Each row comes from the steps of one walk. Every step used is in the known rows, and no mark comes twice. Write the walk behind each row, first mark first.
Known rows:
gesa > fezun > folizi: [-15 -11 -13   9  60  20  -6   9  39 -10  18 -20 -26 -28  -1 -58 -20 -10
   2 -50  41  18 -51  20  21   7   3 -38  47]
folizi > seku > lisiv > fezun > babik: [  3 -42   9  50 -49 -35 -10   6  14  10  26 -15   2  35  10 -21  -6 -37
  36 -11  21  33  -3   9  44 -10 -26 -13 -55]
gekapuz > seku > lisiv > fezun > folizi > bepofi: [ -6 -17   2   2  -6  26  -1 -39  71  16  10  11  24  31  19 -25 -34 -13
   7   8  12  42 -16   9  44  -3  15  15  -1]
zunul > gekapuz > seku > lisiv > fezun > gesa: [-20 -31 -27  -4  24 -16  -4 -35  35  15  -6 -10  19  48  39 -40 -12   8
   8   6  22  17 -38  -3  37  30  22   7 -38]
gesa > fezun > lisiv > seku > folizi: [  5 -21 -15  11  46 -24   5  19  47 -26   9 -63 -25 -15  29   3  19  14
  -3  13  57 -16 -41  19   6  16  23 -19  34]
babik > zunul > gekapuz: [-10   1  -2   9  26  34 -45  -8  12  -8 -11 -14   6   6  51 -20   6  -7
  13 -13   2  -8 -60  -6 -11  24  13 -10 -46]
bepofi > folizi: [-43  13  28 -16  35  51  14  14  10 -38  -9  11 -11 -36  40  -2 -30 -29
   6 -42  15 -31 -39  -1  14 -12 -28 -42 -18]
gekapuz > seku: [-20 -25 -25 -12 -11  28  -4  -1  12   5 -13  -2  34  26  57 -35 -39 -11
  24  10  -8 -10   7  -7  33 -41   4   5  -3]
gesa > fezun: [-20 -12  -8  22  33  18 -25  23  13 -22  19 -44 -25   0  25 -37 -13   7
  12 -16  44   3 -23   4  17  -4 -10 -25  19]
zunul > babik > bepofi > folizi > fezun > lisiv: [-21  -5  -8 -16  15  -9  33  48  16 -51  14  24 -30 -39  45  -8  31 -32
 -11 -41  -6 -11  33  81  -5  13  -2 -29 -43]
gesa > fezun > folizi > seku > lisiv: [ -9 -31  -2  29  31 -21   7  -2  52  15  43  17 -19 -24 -20 -55   4 -27
   4 -47  53  36 -21  26  25  10  -4 -27  23]
seku > folizi > fezun: [-27   9  15 -25  71  41 -17  57  49 -19   7 -19 -19 -11  57   3 -55  17
 -12   3   8 -63 -15  14   8 -20  11 -12  28]
zunul > babik: [-21   0  -6  18 -19  11  17  41 -32 -44  -3 -43  -1  14  79 -31 -21 -13
  40 -53 -21   1  38  21  22 -31 -10 -15 -37]
gekapuz > zunul: [-31 -41  -6  27  14  29 -39  42 -18 -17  24 -16   0 -11  58   1 -50 -27
  37   8  -9 -11 -12   5  14 -21  10 -36  -5]
fezun > folizi > seku > lisiv: [  1 -34   3  17 -14  -9  38  -5  40  18  26  38  22 -19  -4 -44 -15 -53
  16 -64  14   7 -20  19  40  -3   0 -10 -13]
fezun > folizi > bepofi: [  8 -24  14  -3  16  53  19 -27  36 -14   0  -6  24 -40   1 -30 -36 -30
  10 -53  -7  11 -70  22  39 -18  14 -44  25]
babik > zunul: [-10   4   7  27  -1  57 -31  24  13 -16 -10 -22  -1  10  53 -17 -19 -30
  26 -16 -11   1 -32  -4  -9  -1   9   3 -40]
babik > zunul > gekapuz > seku > folizi > bepofi: [-10  -4   7 -10  43  31 -47 -43  53   7 -17   3  18   3  43 -11   4   0
  -7  25 -18  10 -42   0 -24   4  25 -17 -29]
bepofi > folizi > seku > lisiv > fezun: [-40 -10  41   7   3   2  15  -7  45  -9  23  41 -16 -18  15  -6  -5 -60
  11 -23  40  -2 -22   8  22   3 -47 -26 -43]
gesa > fezun > babik > bepofi: [  4 -30 -19  31  27 -26 -38  30 -11 -27  11 -45 -29  -7  -4 -23   6  14
   8 -26  13  35 -16  39   8   0   1 -63 -11]
zunul > babik > bepofi > folizi: [-37   0   2 -14   6   0  28  27 -13 -57   4  25 -16 -23  56 -10  11 -44
  14 -54 -20  -8  48  55   1  -3 -19 -43 -58]
bepofi > folizi > fezun > babik > zunul > gekapuz > seku: [-23  -1   3 -24  77  24 -50  32  38   6  -7  18 -24 -43  30 -15  -2  13
 -15 -21  -6  24 -65  46 -19 -12   5 -53 -19]
babik > zunul > gekapuz > seku > lisiv > fezun > folizi: [-10   1 -12  -3  34  27 -40 -39  71  23  -2  14   3  24  30 -36   1 -18
   6  -2  14  33 -61   8  -4  47  29   8 -31]
zunul > babik > bepofi > folizi > seku > lisiv: [-30 -15  12   5 -19 -41  35  18   0 -34  26  56  -8 -17  37  -7  32 -54
   9 -53 -13   9  75  55   5   4 -23 -31 -80]
gesa > fezun > babik > zunul > gekapuz > seku: [  0 -17 -28  35  44 -16 -70   7   9   7  -3 -49 -25   6  11 -39  13  31
   6 -11   9  67 -44  26 -16   1  16 -53 -13]
fezun > babik > bepofi: [ 14 -32 -17  18 -21 -10 -16  32 -42 -36 -16 -34   8   6  19  -3 -14  -1
  26 -36 -33   4 -12  39  23 -15   9 -57 -52]
lisiv > fezun: [-28  -6   1   4   7  51 -24   0  16 -36  -3 -60 -20  39  47 -29 -51 -34
  38   7  33 -11 -48  -3  45  -1 -23  -8  -7]

Which walk is each row?
[  8  12  13  43  -5   4 -46   9  22 -10   7 -49 -15  48  27   4 -10  18
  27 -17  19  41 -50   1  21  43  13  -6 -64] | seku > lisiv > fezun > babik > zunul > gekapuz
[ 29 -30   2   3  -1  -6  31  -2  40 -33 -14 -57  23 -18  46  37  10   2
   5  21  14 -39 -50  15  19  -2  37 -15  12] | fezun > lisiv > seku > folizi > bepofi
[-26 -26  19 -13  -3 -21  28  -3  28 -18  29  86   4 -31   3   7  24 -62
  -6 -19  15 -24  21  34   7  18 -25 -37 -66] | babik > bepofi > folizi > seku > lisiv
[-49 -36  -6   4  41  -6 -31  68  -3 -31  44  40 -32 -50  58   6  -7 -38
  12  -9 -23   8  42  75 -15 -10   7 -57 -26] | gekapuz > zunul > babik > bepofi > folizi > fezun
[-26   2  16 -11  57  35 -22  67  14 -25  -1  -7 -32 -51  29  -1 -28   7
  -1 -43   1  -1 -56  41   7 -24 -11 -58  -5] | bepofi > folizi > fezun > babik
[ 14 -32 -27  26  23 -23   0  18  29 -23  14 -64 -16 -12  27 -10  29   8
  11   9  60   2 -46  17  14  15  18 -15  25] | gesa > fezun > lisiv > seku
[-16 -10 -11  -4  -2  18   1 -19  62  17   7  12  16  42  30 -33 -40 -16
  18   0  19  25 -10   3  46   6  11  25  -2] | gekapuz > seku > lisiv > fezun > folizi
[ -9 -17  15  -7  24  60 -12 -36  54 -25   0 -40 -11  -1   5 -36 -53 -51
  18 -19  21  25 -87  22  50   2  -8 -37  24] | lisiv > fezun > folizi > bepofi
[-17 -47 -15 -10  62  -9  -7  52  39 -10  -8 -41   6  -4  71  15 -40  -1
  33   4   1 -31 -23  29  20 -33  37 -10  17] | lisiv > seku > folizi > fezun > gesa
[-19   3  -5 -17  49  27 -44 -22  46   9 -20   3   9  11  56 -19  -4  -3
  -1  17 -10 -10 -38  -4 -25  13  25  -6 -31] | babik > zunul > gekapuz > seku > folizi
[-15 -15   1 -36  42  17  19  33  46 -35  16  46 -21 -53  12   5  21 -35
 -32  -7  23 -44 -24  58   0  31   2 -31 -22] | babik > bepofi > folizi > fezun > lisiv
[-11 -10 -11   8 -24  10   6   1  28  15   4  13  37  41  52 -14 -28  10
  15   7   3   3  24 -17  35 -13  17  33 -25] | gekapuz > seku > lisiv
[ -1 -32  15  -7  26   1 -10 -10  28 -23 -10 -40  34  -6  64  41 -28   6
  34  21  -6 -33 -24   1  19 -46  21 -35  13] | lisiv > seku > folizi > bepofi
[-14 -12 -17 -33  46  20   4  24  67   7  -5  -2   4   2  50 -19 -31   8
 -25  35   3 -35   1  21   6 -22  27  12  30] | gekapuz > seku > folizi > fezun > lisiv
[-40 -22  27  -6   9  13  19   0  17 -14   8  39  -5 -44  20 -19  -6 -68
  10 -32  19 -19 -23  12  13 -31 -48 -49 -31] | bepofi > folizi > seku
[-37 -11  13   3 -15 -35  24  11  19 -38  26  44 -24  -3  36 -12  24 -65
  15 -36   2  18  60  61  13  13 -34 -30 -78] | zunul > babik > bepofi > folizi > seku > lisiv > fezun
[-32 -34 -12  20  17  39   0   8  24 -35 -21 -74 -27  44  37 -51 -62 -63
  42 -15  13  19 -55  17  50   7 -10  -7 -21] | lisiv > fezun > gesa
[  0 -35 -12  -9  50 -18 -31  60  17 -11  -7 -54   8  -7  70  33 -37  27
  38   7  -7 -28 -25  29  13 -44  35 -31  19] | lisiv > seku > folizi > fezun > babik
[-43 -27  32  14  11  -2  31  -1  50 -10  11  32 -22 -12   5 -19 -11 -82
  12 -38  27  18 -24  20  27   8 -39 -23 -55] | bepofi > folizi > seku > lisiv > fezun > gesa
[  1   2  28  22  -4  37   7 -18  61 -10  24 -13  -4  17   6  -4 -32 -16
  14 -25  33  26 -53   3  51  31   5   2 -10] | seku > lisiv > fezun > folizi > bepofi
[-26  -8 -19 -41  53   1 -13 -36  27   6 -17  -1  25  11  55 -20 -21  28
  -8  17   4 -42 -22 -14  14  -7  18 -23  -2] | zunul > gekapuz > seku > folizi
[-21 -10  -3 -12  30  56  -7 -12  43 -25  -1 -37 -22  12  22 -46 -61 -58
  30 -30  31  -1 -73  17  50   9  -9 -22  21] | lisiv > fezun > folizi
